What can hang from each mark:
futema: loda
dimul: bofuf mosogu
suto: kevad
kevad: dimul suto
loda: faki futema zisif
sekoz: pivomi zisif
zisif: dimul sekoz soko
soko: gupo zisif
mosogu: dimul
todofit: loda
zike: bofuf
bofuf: dimul zike
pivomi: sekoz
bada: bofuf
gupo: soko

(in the rows, 128 means zero)
Known rows, with every way that one mark hangs from another:
zike{bofuf}: [ 45 156 105 108 118 142 135 106 146 121 120 159 142  99 122 141 123 190
 123 136 119 106 150 200 142 133 126 120 159 107 121  97 167 121]
zisif{dimul}: [117 147 131 115 123 108 116 142 133 124 126 130 134 156 134 134 158 119
 124 116 144 129 127 171 128 145 148 127 159 110 129 145 137 102]
todofit{loda{zisif{dimul{bofuf{zike}} soko{gupo}}}}: [132  83 113 118 142 124 128 133 160 124 100 127 123 140 111 149 142 120
 125  92  91 130 113 142 100 147 161 116 167 156 171 156 125 120]
sekoz{pivomi zisif{dimul{bofuf mosogu} soko{gupo}}}: [170  96  87 171 108 125 111 100  69 151 132 101 132 147 126 147 143 151
 133 102 175 130 128  56 109 145 135 168 108 109 117 137  92 168]
kevad{dimul}: [117 182 167 106 133 120 102 131 170 121 111 149 131 105  91 149 108 161
 127 129 119 128 137 195 114  92 135 125 125 137 113 102 143 128]
kevad{dimul{bofuf mosogu} suto}: [129 203 173 137 129 145 104 160 170 101  95 180 112  78  20  96  74 176
 102 114  75 133 161 162 124  64 157 130  95 145  87  93 146 170]
soko{zisif{dimul}}: [143 171 128 123 138 140 168 125 132 122 145 119 125 148 144 136 161 116
 140 130 131 119 120 172 138 140 122 135 135 106 156 141 124  88]
gupo{soko{zisif{sekoz{pivomi}}}}: [129 170 139 141 155 138 164  97 134 139 137 144 122 124 166 117 124 169
 145 150 126 118 147 105 162 129 105 114 123 101 149 135 122 129]
mosogu{dimul{bofuf{zike}}}: [148 138 205 118 109 130 164 160 154 102 105 147 129 100  90 131 135 141
 137 150 116  87 126 167 146  75 170 134 165  91 109 146 139 131]
dimul{mosogu}: [ 82 181 150 135 118 150 140 141 142 107 130 184 158 104  94 128 134 196
 119 130 114 113 133 136 132 106 157 115 134 105 109  82 144 146]
pivomi{sekoz{zisif{dimul{bofuf} soko}}}: [116  90  95 119 130 126 122 119 102 152 145 136 134 128 144 147 145 107
 114 116 159 116 121 152 110 147 131 132 106 124  99 117 129 104]
soko{gupo zisif{dimul{bofuf} sekoz{pivomi}}}: [192 121 127 158 112 148 182 102  77 111 136  74  92 153 153 132 139 113
 144 164 142 123 119  68 166 144  91 143 112 105 191 156 114 102]
zike{bofuf{dimul{mosogu}}}: [ 46 141 101 117  97 157 119 127 144 130 123 150 166  82  80 125 123 206
 135 139 118 111 147 187 159 130 124 104 168 127 107  78 155 121]
bofuf{zike}: [105 157 154 107 126 110 145 118 155 126 133 155 188 116 103 125 129 163
 140 129 100  97 153 193 132  85 146 128 159 169 127 168 146 106]
gupo{soko{zisif{dimul{bofuf}}}}: [118 174 137 142 149 134 167 130 139 144 134 144 123 133 148 116 134 130
 129 136 112 120 130 122 170 131 130 113 152  93 153 142 117 129]
futema{loda{faki zisif{sekoz{pivomi} soko{gupo}}}}: [110 112 116 115 155 153 122 111 162 112 155  79 129 122 155 121  98 125
 134 111  75 138  85 139 116 155 104 113 107 134 129  95 148 122]
suto{kevad{dimul}}: [147 154 186 128 144 118 113 152 169  89 149 159 145 125 100 165  94 162
 104 116 129 116 142 217 125 110 127 122 122 127 102  93 140 111]
todofit{loda{faki futema zisif{dimul soko}}}: [109  58 118 107 154 129 133 148 183 118  93 101 109 147 148 164 145  59
 108  88 102 152  61 128  77 165 140 106 174 145 147 127 126 123]
loda{zisif{dimul{mosogu} sekoz{pivomi} soko}}: [121  88  95 119 129 117  97 127 107 157 116 125 105 147 154 127 135  98
 136 137 124 154 135  86 106 147 125 136 107 173 136  95 121 156]
todofit{loda{faki}}: [119 113 141 119 155 146 134 124 198  88  97 139 137 119 122 162 137 179
 112  86 127 121  99 156  86 149 153 103 167 103 134 133 151 100]
soko{gupo zisif{dimul{bofuf mosogu} sekoz{pivomi}}}: [186 129 124 170 108 158 188 112  72 107 139  88  94 145 138 122 140 128
 141 168 144 127 117  41 172 136  97 140 106 100 184 136 113 119]
gupo{soko{zisif{dimul{bofuf{zike}} sekoz{pivomi}}}}: [143 153 131 151 150 127 164 113 122 147 132 131 122 132 155  96 129 139
 143 149 135 124 146  81 171 122 119 117 136 113 160 165 113 131]
gupo{soko{zisif{dimul{bofuf mosogu} sekoz{pivomi}}}}: [137 161 129 162 147 140 162 121 117 140 131 140 111 128 152  98 132 151
 135 151 137 130 138  61 174 128 123 113 127  90 152 136 113 146]
zisif{dimul{bofuf{zike} mosogu} sekoz}: [150 119 132 146 106 121 115 161  95 123 109 133 129 119 113  77 139 128
 130 153 158 142 140  44 147 107 159 120 139 124 143 169 126 149]
bada{bofuf{zike}}: [ 71 165 134  81 107 117 134 108 166 123 129 178 148 121 127 107 103 119
 167 113  80  99 174 213 108  93 127 144 160 147 127 162 161 108]
bofuf{dimul{mosogu} zike}: [107 135 152 118  95 132 123 147 151 137 138 145 218  90  44 102 127 186
 157 131 101 104 150 174 155  81 142 106 172 194 108 141 127 105]
soko{zisif{dimul{mosogu} sekoz{pivomi}}}: [170 154 118 149 135 148 158 113 100 117 138 115 106 141 149 110 158 145
 147 150 166 133 133  87 140 138 112 136  99 103 159 132 118 112]
dimul{bofuf{zike}}: [116 146 171 131 116 131 140 142 146 123 105 148 175  90  75 121 110 145
 124 134  91  96 135 145 134  76 177 122 168 142 141 163 142 138]
pivomi{sekoz{zisif{dimul soko}}}: [112  94  90 112 134 120 122 111 105 153 153 138 135 137 156 150 151 113
 119 113 162 117 124 165 107 154 120 133 101 129  93 113 131  93]
pivomi{sekoz{zisif{dimul{mosogu}}}}: [102  99  97 120 130 136 137 118 108 142 140 147 144 130 150 142 155 140
 121 120 154 113 118 148 113 145 133 128  99 126  86  90 154  90]
loda{zisif{dimul soko}}: [ 94 107 104  92 131 107 106 139 139 162 123 130 124 153 150 154 140  68
 128 118  89 140 122 172 103 150 134 135 144 174 134 102 129 130]

Rows:
[ 88 125 119 104 158 150 128 139 186 113 142  89 145 131 150 116 120 111
 127  96  63 137  69 178 114 157 137 109 137 130 117  90 171  99] -> futema{loda{faki zisif{dimul}}}
[155 132 125 129 130 112  84  90 102 128 142 128 111 123 140 133 119 153
 139 138 177 135 166 107 115 136 105 133 100 115 142 157  91 157] -> zisif{sekoz{pivomi} soko}
[118 102 119 122 156 153 116 132 164 111 128  75 130 125 151 102 110 116
 131 110  83 144  74 121 114 155 136 111 120 129 128 102 167 116] -> futema{loda{faki zisif{dimul{bofuf} sekoz{pivomi}}}}
[141 124  88 108 122 102  98 117 108 158 143 122 148 150 158 153 163 120
 138  92 157 130 133 154  92 155 125 157 133 113 105 161 104 129] -> sekoz{zisif{dimul soko}}
[167 103  85 143 129 106  90  84  91 159 134 101 138 159 153 154 159 149
 143  87 188 132 140 116  85 159 126 171 110 117 109 153  98 141] -> sekoz{pivomi zisif{dimul soko}}
[130 165 131 149 144 133 169 131 124 144 136 147 124 122 146  88 131 140
 138 153 123 126 143  76 178 116 123 112 139 109 153 155 114 139] -> gupo{soko{zisif{dimul{bofuf{zike} mosogu} sekoz}}}
[172 106 110 134  99 100  97 141  72 132 140  96  88 146 138 120 129  69
 122 146 166 150 138  67 150 149 111 131 137 105 169 191  75 153] -> zisif{dimul{bofuf} sekoz soko{gupo}}
[120 170 136 142 149 128 175 129 140 147 137 144 134 131 141 108 132 129
 133 139 111 116 137 123 174 119 130 116 156 112 154 157 116 126] -> gupo{soko{zisif{dimul{bofuf{zike}}}}}
[ 73 149 131  89  86 132 120 128 163 133 131 170 172 105  86  91 102 133
 178 115  80 104 172 200 127  90 124 129 168 165 113 144 148 107] -> bada{bofuf{dimul{mosogu} zike}}
[120 178 141 129 154 138 167 107 139 138 139 151 124 123 167 116 126 158
 144 152 113 117 146 118 165 129 104 109 130  99 148 138 123 124] -> gupo{soko{zisif{sekoz}}}
[155 143 193 139 139 119 118 162 168  94 139 156 155 110  78 153  84 151
 101 120 120 111 142 194 131  87 144 122 131 141 110 114 138 122] -> suto{kevad{dimul{bofuf{zike}}}}
[120  83  93 123 123 127 132 115  94 148 148 127 131 133 147 153 142 105
 114 121 153 115 117 143 119 150 121 133 105 125 105 117 127 101] -> pivomi{sekoz{zisif{dimul{bofuf} soko{gupo}}}}
[154 120 117 154 119 122 101 124  89 117 116 125 109 147 140  98 151 161
 136 145 193 151 144  48 133 141 136 130 107 107 133 134 126 139] -> zisif{dimul{mosogu} sekoz{pivomi}}
[143 186 177 119 135 120 104 145 178 112  95 161 125  87  30  99  70 152
 114 113  69 124 172 202 121  59 149 137 110 177 100 144 147 143] -> kevad{dimul{bofuf{zike}} suto}
[ 92  39 144 102 135 138 145 129 152 135  81  71 117 131 194 157 111  36
 123 154  83 151  55  71  84 134  98 120 133 190 117  73 167 138] -> loda{faki futema zisif{sekoz{pivomi}}}
[123 148 114 149 110 118 100 171 108 135 142 145 121 128  85 117 139  96
 101 114 153 143 129 105 141 128 165 126 151  95 136 141  78 178] -> zisif{dimul{bofuf mosogu} soko}
[166 116 114 128 115 100  76 149  89 139 132 113  96 133 134 110 135  75
 123 136 178 154 144  82 132 145 131 127 137 102 157 191  80 159] -> zisif{dimul{bofuf} sekoz soko}
[109  94  90 130 126 133 126 126 100 150 146 144 136 122 134 140 145 118
 112 117 160 118 120 132 113 143 136 129 100 120  94 104 129 115] -> pivomi{sekoz{zisif{dimul{bofuf mosogu} soko}}}
[160 110  81 156 124 116  96  94  85 155 138 116 140 152 140 144 158 163
 139  91 189 135 139  90  92 151 133 168 101 113 101 135  95 157] -> sekoz{pivomi zisif{dimul{mosogu} soko}}
[121 211 162 121 136 133 104 144 177 100 112 186 113  95  43 103  86 188
 113 109  83 135 170 194 119  78 135 133  87 151  77  86 149 149] -> kevad{dimul{mosogu} suto}
[178 136 118 159 112 151 188 101  77 106 153  90  95 159 155 127 149 137
 147 163 150 128 124  63 168 146  82 141 100 106 176 132 115 103] -> soko{gupo zisif{dimul{mosogu} sekoz{pivomi}}}
[179  94 131 152 118 108 101 126  90 129 101  99 120 136 127  93 136 126
 138 147 177 139 144  55 134 121 149 135 132 132 156 191 125 132] -> zisif{dimul{bofuf{zike}} sekoz{pivomi}}
[177 145 122 137 139 138 151 103 105 120 135 102 105 149 163 120 158 131
 153 146 165 130 133 113 135 145 106 138 106 108 167 152 120  97] -> soko{zisif{dimul sekoz{pivomi}}}
[162 102 100 143 129 116 106  85  99 148 113 102 148 158 159 152 161 172
 149  96 176 123 129 114  88 153 137 167 113 118 104 140 133 120] -> sekoz{pivomi zisif{dimul}}
[109  95  86 123 122 129 136 113  94 147 159 137 134 138 149 148 149 122
 116 121 158 118 121 140 120 152 114 132  96 126  95 100 128 102] -> pivomi{sekoz{zisif{dimul{mosogu} soko{gupo}}}}
[166 111 122 136 126 106  93 111  95 122 113 104 105 158 160 113 150 140
 141 139 191 146 145  87 125 152 126 134 119 113 142 160 129 116] -> zisif{dimul sekoz{pivomi}}
[105  99 100 112 127 131 139  97 107 144 157 141 142 124 152 163 135 132
 121 123 141 105 126 168 112 146 106 131  94 130  96 103 137  96] -> pivomi{sekoz{zisif{soko{gupo}}}}
[146 154 191 152 135 136 118 173 161  86 139 171 145 103  70 151  86 167
  93 122 123 117 135 169 133  92 150 116 120 118 103  78 134 142] -> suto{kevad{dimul{bofuf mosogu}}}
[ 59  64 149  87 132 139 161 150 179 136  90  91 137 129 176 172 114  21
 110 138  49 138  41 130  87 128 114 116 162 189 108  62 173 129] -> loda{faki futema zisif}
[161 115 106 152  92 117 105 155  65 126 143 115  91 135 118 106 130  91
 114 151 167 155 137  30 159 137 120 127 127  97 159 162  73 176] -> zisif{dimul{bofuf mosogu} sekoz soko{gupo}}
[180  98  97 141 110  92  91 102  67 132 152  86  83 172 157 130 138 104
 134 138 197 154 151  73 142 166  89 144 112 114 160 178  75 139] -> zisif{dimul sekoz{pivomi} soko{gupo}}
[ 90  89 150  85 127 126 140 137 135 138  92 106 125 129 174 144 125  46
 140 161  56 139  87 120 102 125 114 114 138 175 140 103 157 134] -> loda{futema zisif{sekoz}}
[106  26 124 106 132 124 136 143 138 142  81  54 102 156 203 146 127   4
 120 149 107 167  50  56  91 150 101 126 141 186 122  88 158 131] -> loda{faki futema zisif{dimul sekoz{pivomi}}}
[148 151 189 152 135 129 124 172 162  91 142 170 156 101  64 141  85 167
  98 123 123 114 140 170 137  80 150 119 123 137 104  94 134 140] -> suto{kevad{dimul{bofuf{zike} mosogu}}}
[ 93 127 109 105 158 142 116 139 179 121 158  89 137 133 146 118 118  97
 123  91  71 143  75 180 113 162 128 112 132 130 120  98 147 114] -> futema{loda{faki zisif{dimul soko}}}
[112 179 130 135 153 129 168 122 143 144 144 145 124 142 159 121 142 137
 134 135 118 120 135 138 169 137 119 114 147  95 147 139 118 118] -> gupo{soko{zisif{dimul}}}
[144 135 126 112 110 111 111 104  97 122 156 125 112 129 148 144 116 127
 136 150 142 130 154 118 137 141  82 126 117 116 151 161  93 142] -> zisif{sekoz soko{gupo}}
[141 192 178 120 137 130  95 146 177 107  90 160 109  88  38 111  72 153
 109 109  74 129 162 199 117  75 147 134 105 150  99 122 149 147] -> kevad{dimul{bofuf} suto}
[134 197 173 136 129 135 113 158 171 107  98 180 127  75  11  83  71 174
 108 116  71 128 171 162 130  47 157 134 100 171  89 115 145 167] -> kevad{dimul{bofuf{zike} mosogu} suto}
[115  90  89 115 125 121 132 107  97 149 158 129 132 143 158 155 148 111
 119 118 157 116 122 159 117 158 109 135 101 130  99 113 130  91] -> pivomi{sekoz{zisif{dimul soko{gupo}}}}
[178 100 104 175  97 119 100 132  54 127 138 101  84 141 115 108 126 111
 118 149 191 156 143   4 155 141 121 137 111 100 162 157  70 185] -> zisif{dimul{bofuf mosogu} sekoz{pivomi} soko{gupo}}
[ 62  55 128 105 125 136 158 175 161 140  93  86 123 147 172 151 133   5
 102 134  74 159  37  89  98 137 125 119 163 180 106  57 162 138] -> loda{faki futema zisif{dimul{mosogu}}}
